What can hang from each mark:
tedavo: fosati kabere ripa
fosati: muno tedavo
gugo: sono
kabere: sono tedavo
mize: gugo
rolov: sono
sono: kabere rolov
ripa: muno tedavo
muno: fosati ripa

Each row was made from one small tree. Brackets hold a mark, then the marks that hang from it, in alphabetical order. Every link used is in the known rows. Write each row's tree.
Known rows:
[sono kabere]: [2, -5, 0, -2, -12, 3, 13, 2, 10, 4, 12, 1, 2, 4, -4, -8, 1, 6, -4, -1, -1, 15, 5]
[kabere [sono rolov] [tedavo fosati]]: [1, 5, 17, -6, -3, -1, -9, 20, -13, 3, -26, -3, -5, 10, 14, -6, 11, -6, 1, 10, -3, -12, -2]
[kabere sono [tedavo ripa]]: [4, 6, 17, -8, 7, 0, -17, -12, -18, 3, -9, 1, -8, 10, 8, -10, 14, -5, 4, 11, -3, -21, 2]
[ripa [tedavo [kabere [sono rolov]]]]: [-1, -7, 19, -2, 17, -1, 1, 0, -36, 10, 2, -6, -5, 7, 1, -9, 10, -3, 0, -10, -1, -7, -3]
[muno [fosati [tedavo [kabere [sono rolov]]]] ripa]: [1, 16, 9, 4, 18, -1, 10, -9, -18, 3, 12, -7, -1, -3, 12, -2, 9, -16, -9, 0, -15, -25, 3]
[kabere [sono rolov] [tedavo fosati [ripa muno]]]: [6, 3, 11, -10, -1, -7, -12, 16, -20, 5, -28, -5, -2, 10, 17, -12, 12, 2, 3, 10, -6, -10, -3]
[tedavo fosati kabere]: [7, -7, -2, 0, 3, -7, 3, -3, -12, 4, 7, -10, -9, 5, -5, 1, 7, -1, 6, -9, -9, -1, -12]
[ripa muno [tedavo fosati [kabere [sono rolov]]]]: [7, -15, 7, -7, 7, -5, 5, 20, -28, 12, -5, -10, 3, 5, -1, -10, 6, -3, 2, -5, -2, 2, -7]
[mize [gugo [sono [kabere [tedavo fosati]] rolov]]]: [1, -3, 3, -2, -1, 12, 4, 23, -20, -1, -24, -7, 8, 10, 11, -9, -4, 1, -11, 9, -4, 4, -2]
[fosati muno tedavo]: [-4, 1, -11, 4, 5, -6, 3, -5, 23, 0, 8, -2, 1, -6, 14, 10, 12, 10, -2, 7, -6, 2, 4]
[mize [gugo sono]]: [2, 0, 2, 1, 7, 14, -1, 11, -26, -4, -17, -5, 10, 5, 6, -5, -7, -3, -7, 10, -1, -3, -2]
[mize [gugo [sono [kabere tedavo] rolov]]]: [0, -2, 4, -2, 0, 12, 4, 19, -22, -2, -25, -6, 9, 10, 12, -10, -3, 0, -13, 9, -3, 2, 2]
[fosati tedavo]: [1, 4, -7, 2, 9, -3, 4, -2, 13, -4, 16, 1, -3, -1, 5, 11, 6, 5, -10, -2, 0, -6, 5]
[gugo [sono [kabere [tedavo fosati ripa]] rolov]]: [4, -9, 0, -1, 3, 0, 7, 12, -9, -3, -18, -4, 9, 10, 13, -10, 2, 7, -9, 10, -9, 12, 0]
[muno [fosati [tedavo [kabere sono]]] ripa]: [3, 15, 8, 5, 19, 1, 8, -16, -15, 3, 19, -5, -3, -3, 7, 0, 9, -18, -7, 1, -15, -26, 3]
[muno [ripa [tedavo [kabere sono]]]]: [7, 6, 23, 0, 14, 0, -4, -2, -25, 7, 7, -4, 1, 2, -2, -12, 5, -14, 2, -3, -9, -20, -3]
[sono [kabere tedavo] rolov]: [-5, -3, 4, -6, -14, -4, 10, 17, 8, 5, -16, -2, -3, 10, 13, -11, 8, 7, -13, -1, -3, 11, 8]
[ripa muno [tedavo kabere]]: [5, -17, 2, -6, 11, -4, 4, 3, -17, 10, 3, -6, -1, 4, -5, -8, 6, -6, -3, -6, -1, -1, -1]
[kabere [sono rolov] tedavo]: [-1, 7, 20, -6, -1, 0, -10, 13, -16, 3, -26, 1, -3, 10, 15, -9, 11, -7, -2, 10, -1, -16, 5]
[kabere sono]: [4, 7, 16, -1, 0, 4, -3, 6, -21, 2, -2, 2, 7, 2, 2, -7, 2, -2, 6, 8, 2, -6, 1]
[fosati [muno ripa] [tedavo [kabere sono]]]: [5, 9, 5, 4, 11, -8, -1, -9, 0, 4, 12, -5, 4, -3, 13, 0, 18, 1, 3, 8, -15, -15, 2]
[gugo [sono kabere rolov]]: [3, -7, 1, 2, 1, 2, 14, 17, -12, -4, -15, -2, 17, 6, 11, -10, -3, 8, -10, 9, -5, 18, 3]
[rolov [sono [kabere [tedavo [fosati muno] ripa]]]]: [-1, -11, -14, 1, -8, -5, -7, -26, 8, 3, 10, -4, 0, 5, 10, -5, 7, -4, 6, 3, -6, 0, -1]
[kabere [sono rolov] [tedavo [fosati muno] ripa]]: [1, 4, 13, -7, 1, -6, -14, 8, -18, 6, -28, -6, -5, 9, 22, -10, 16, 5, 8, 11, -9, -9, -5]
[ripa tedavo]: [-3, -9, 9, -1, 13, 3, 1, -1, -11, 6, 6, -2, -5, 2, -3, -2, 3, -3, -2, -7, 3, -2, -2]

Write each row's tree:
[-1, -9, -10, 1, -8, -2, -5, -23, 8, 1, 11, -1, 1, 6, 6, -4, 4, -10, 0, 2, -2, -5, 4] -> [rolov [sono [kabere tedavo]]]
[2, -4, -10, -1, 2, -9, -5, -6, -3, 5, -2, -10, -3, -2, 9, -2, 6, 18, 14, 1, -12, 11, -14] -> [tedavo [fosati muno] ripa]
[-5, 4, -10, 3, 18, 0, 10, -23, -3, 1, 18, -5, -9, -3, 10, 7, 7, 0, -9, -3, -6, -8, 2] -> [muno [fosati [tedavo ripa]]]
[6, 4, 14, 0, 8, 1, -2, 8, -8, 5, 5, -4, 1, -1, -3, -6, 0, -11, 2, -2, -8, -12, -6] -> [muno [ripa [tedavo fosati]]]
[4, 2, 12, -6, 2, -2, -17, -6, -10, 6, -13, -3, -8, 8, 11, -8, 16, -1, 12, 14, -8, -13, -6] -> [kabere sono [tedavo [fosati muno] ripa]]
[10, -5, -7, -7, 10, -14, -3, -19, -26, 6, 5, -7, -3, 6, 2, -11, 10, 8, 4, -7, -11, -4, -5] -> [tedavo kabere [ripa muno]]
[-2, 7, 20, 2, 21, 4, 7, -9, -35, 10, 5, -9, -3, -1, 6, -11, 7, -21, -4, -4, -13, -21, -2] -> [muno fosati [ripa [tedavo [kabere [sono rolov]]]]]
[-3, -2, 4, -5, -17, -5, 9, 22, 13, 7, -18, -5, -1, 7, 15, -12, 9, 6, -7, 2, -10, 12, 2] -> [sono [kabere [tedavo [fosati [muno ripa]]]] rolov]
[1, -1, 3, -3, 3, 10, 1, 14, -26, -1, -23, -6, 8, 10, 14, -12, -2, 4, -12, 8, -4, 2, 0] -> [mize [gugo [sono [kabere [tedavo ripa]] rolov]]]
[-4, 5, -3, 2, 21, -4, 10, -20, -22, 3, 13, -8, -8, 0, 14, 2, 12, 0, -8, -6, -9, -11, 1] -> [muno [fosati [tedavo [kabere [sono rolov]] ripa]]]
[-4, -4, -1, -8, -10, -6, 11, 10, 1, 7, -15, -4, -3, 9, 16, -14, 9, 9, -13, -1, -7, 11, 7] -> [sono [kabere [tedavo [ripa [muno fosati]]]] rolov]
[-3, -5, -1, -7, -13, -8, 8, 14, 7, 7, -17, -6, -4, 9, 17, -12, 11, 16, -6, -1, -9, 16, 1] -> [sono [kabere [tedavo [fosati muno] ripa]] rolov]
[5, -9, -2, -3, 2, -1, 7, 13, -9, -3, -20, -2, 13, 9, 14, -12, 1, 6, -11, 13, -8, 13, 4] -> [gugo [sono [kabere [tedavo [ripa muno]]] rolov]]
[1, -7, -3, -7, -8, 0, 7, -11, 12, 6, 6, -1, -8, 8, 2, -10, 9, 1, -7, 3, -6, 5, 6] -> [sono [kabere [tedavo [ripa [muno fosati]]]]]
[5, 7, 23, -1, 13, -2, -3, 5, -29, 8, 0, -5, 3, 2, 3, -13, 5, -11, 0, -4, -9, -18, -2] -> [muno [ripa [tedavo [kabere [sono rolov]]]]]
[1, 13, 2, 5, 19, -1, 10, -18, -7, 2, 20, -6, -5, -4, 6, 2, 8, -18, -9, -1, -15, -24, 2] -> [muno [fosati [tedavo kabere]] ripa]
[1, 8, 18, -8, 5, -4, -15, 2, -25, 4, -24, -1, -5, 11, 19, -12, 14, 1, 0, 7, -4, -17, 2] -> [kabere [sono rolov] [tedavo ripa]]
[-1, -11, 14, -1, 13, -3, 2, 5, -28, 12, -1, -11, -5, 4, 4, -7, 12, 1, 7, -7, -5, 1, -10] -> [ripa [tedavo [fosati muno] [kabere [sono rolov]]]]
[2, -8, 2, 0, 1, 2, 9, 13, -5, -4, -19, -1, 10, 9, 12, -9, 1, 2, -12, 12, -6, 11, 5] -> [gugo [sono [kabere tedavo] rolov]]
[3, 6, 15, -8, 3, -5, -13, 10, -23, 4, -24, -5, -7, 11, 17, -10, 13, 3, 4, 7, -6, -13, -5] -> [kabere [sono rolov] [tedavo fosati ripa]]
[2, -5, 1, -7, -8, 0, 3, -10, 12, 5, 7, 1, -9, 9, 1, -10, 9, 4, -5, 1, -5, 4, 5] -> [sono [kabere [tedavo ripa]]]
[0, 9, -4, 5, 6, -6, 0, -2, 21, 0, 9, -2, 5, -7, 14, 6, 11, 3, -1, 10, -12, -8, 3] -> [fosati [muno ripa] tedavo]
[0, -6, -2, -9, -14, -9, 9, 20, 5, 6, -17, -5, -2, 10, 14, -13, 8, 13, -9, -2, -7, 15, 2] -> [sono [kabere [tedavo fosati [ripa muno]]] rolov]
